What can hang from each mark
K_327: K_95 K_397
K_603: K_95
K_397: K_269
K_269: K_95 K_698
K_95: K_327 K_822
K_822: K_95 K_698
K_698: K_269 K_822

Each row was made from one small tree. The marks that hang from a mark follow it in brackets, in the order of their numbers. Every link used is in the known rows. Write each row's tree.
In the rows, 128 means zero.
Known rows
K_603(K_95(K_822)): [120 127 125 130  80 111 137 126 130 129 177 111 156 139 100 105 114]
K_397(K_269(K_95(K_822) K_698)): [180  91  75 139 126 124 144 140 140 154 123 161 122 182 137 115 127]
K_698(K_269): [145 158 124 166 133 171  75 133 133 155 141  80 172 136 101 108 137]
K_269(K_698(K_822)): [207  93 121 130 147 129 124 142 140 149 154  95 121  83  68 142 132]
K_327(K_95(K_822(K_698(K_269))) K_397): [ 26 126 130  93 160 102 183 124 146 130  88 119 150  86 138 202 135]
K_698(K_269 K_822): [128 140 119 158 118 174  95 158 145 156 149  70 145  99  63 123 131]
K_397(K_269(K_698)): [220 112  88 156 153 157 107  86 118 166 112 102 142 169 105 109 168]
K_269(K_95): [165 170 148 142 146 127  83 154 127 153 168 114 127 106 138  71  99]
K_269(K_698): [228 119 125 141 163 131  98 110 127 150 140 104 146 124  98 125 145]
K_327(K_95(K_822)): [107 111 115 112 129 111 148 145 111 162 165 106 131  82 118 162 135]
K_269(K_95 K_698(K_822)): [201  88 124 125 153 136 125 176 152 145 153 138 110  79  88 123  99]
K_822(K_95(K_327(K_397)) K_698): [ 80 180 204 100 166  98 118  78  69  91  78 110  87 111 190 138 163]
K_95(K_822): [142 159 124 130 111 116 123 139 129 149 184 101 128 138 111 125 133]
K_95(K_327(K_397) K_822): [ 70 146 142 111  94 113 129 136 142  96 157 154 108 127 145 151 112]
K_327(K_95 K_397(K_269)): [ 90 115 111 125 162 134 115  98 127 157 101  98 104  70 140 143 170]
K_698(K_822): [154 153 140 139 128 135  97 152 128 156 182  72 109  76  71 117 130]
K_822(K_698(K_269)): [132 189 155 142 162 135 114 108 118 150 115  67 171 149 113 113 146]
K_603(K_95(K_327(K_397) K_822(K_698))): [ 40 147 170  85  89  74 186  92 126  63 117 154 135 140 145 136 105]

Which tree is each row?
[ 44 132 110  91 156  78 191  93 121 135  91 115 103 104 158 175 165]	K_327(K_95(K_822(K_698)) K_397(K_269))
[ 91 156 126 146 113 153  99  93 124 110 107 129 100 142 147 112 158]	K_95(K_327(K_397(K_269)))
[118  89  86 117 106 131 157  97 151 100  99 177 115 179 142 163 154]	K_95(K_327(K_397(K_269(K_698))) K_822)
[ 47 114 139 113  59 110 143 119 145  81 137 157 135 130 131 125 102]	K_603(K_95(K_327(K_397) K_822))
[132 181 159 140 168 136 115 135 122 143 109 109 166 137 146  95 108]	K_822(K_698(K_269(K_95)))
[156  83  83 131  96 142 158 141 127 122 111 194 121 204 157 126 118]	K_397(K_269(K_95(K_327 K_822) K_698))
[166  85 106 140 110 163 134 155 126 132 112 167  99 135 117 115 114]	K_397(K_269(K_95(K_327) K_698(K_822)))
[165 103  96 129 168 127 105 109 163 130  85 159 110 126 150 104 134]	K_327(K_397(K_269(K_95 K_698)))
[162  96 125 115 109 125 150 162 131 111 140 200 135 164 144 142  86]	K_269(K_95(K_327 K_822) K_698)
[193 116 139 128 135 142 112 143 120 115 120 181 143 137 144 113  92]	K_269(K_95(K_327) K_698)
[ 91 156 176 120 140 136  81  98  83  98 100 112  82 106 171 128 162]	K_822(K_95(K_327(K_397)))
[ 48 116 154 137 122 167  96 141 115 103  86 106  88  86 124 158 149]	K_698(K_269 K_822(K_95(K_327(K_397))))
[187  93 106 122 142 107 138 163 146 138 153 165 137 137 132 129  98]	K_269(K_95(K_822) K_698)
[ 82 137 122 147  83 162 127 180 139 119 139 171 155 171 143 118  82]	K_698(K_269(K_95(K_327 K_822)))
[ 83 149 162 108  75  95 183  97  95  91 137 137 157 173 138 118 108]	K_603(K_95(K_327 K_822(K_698)))
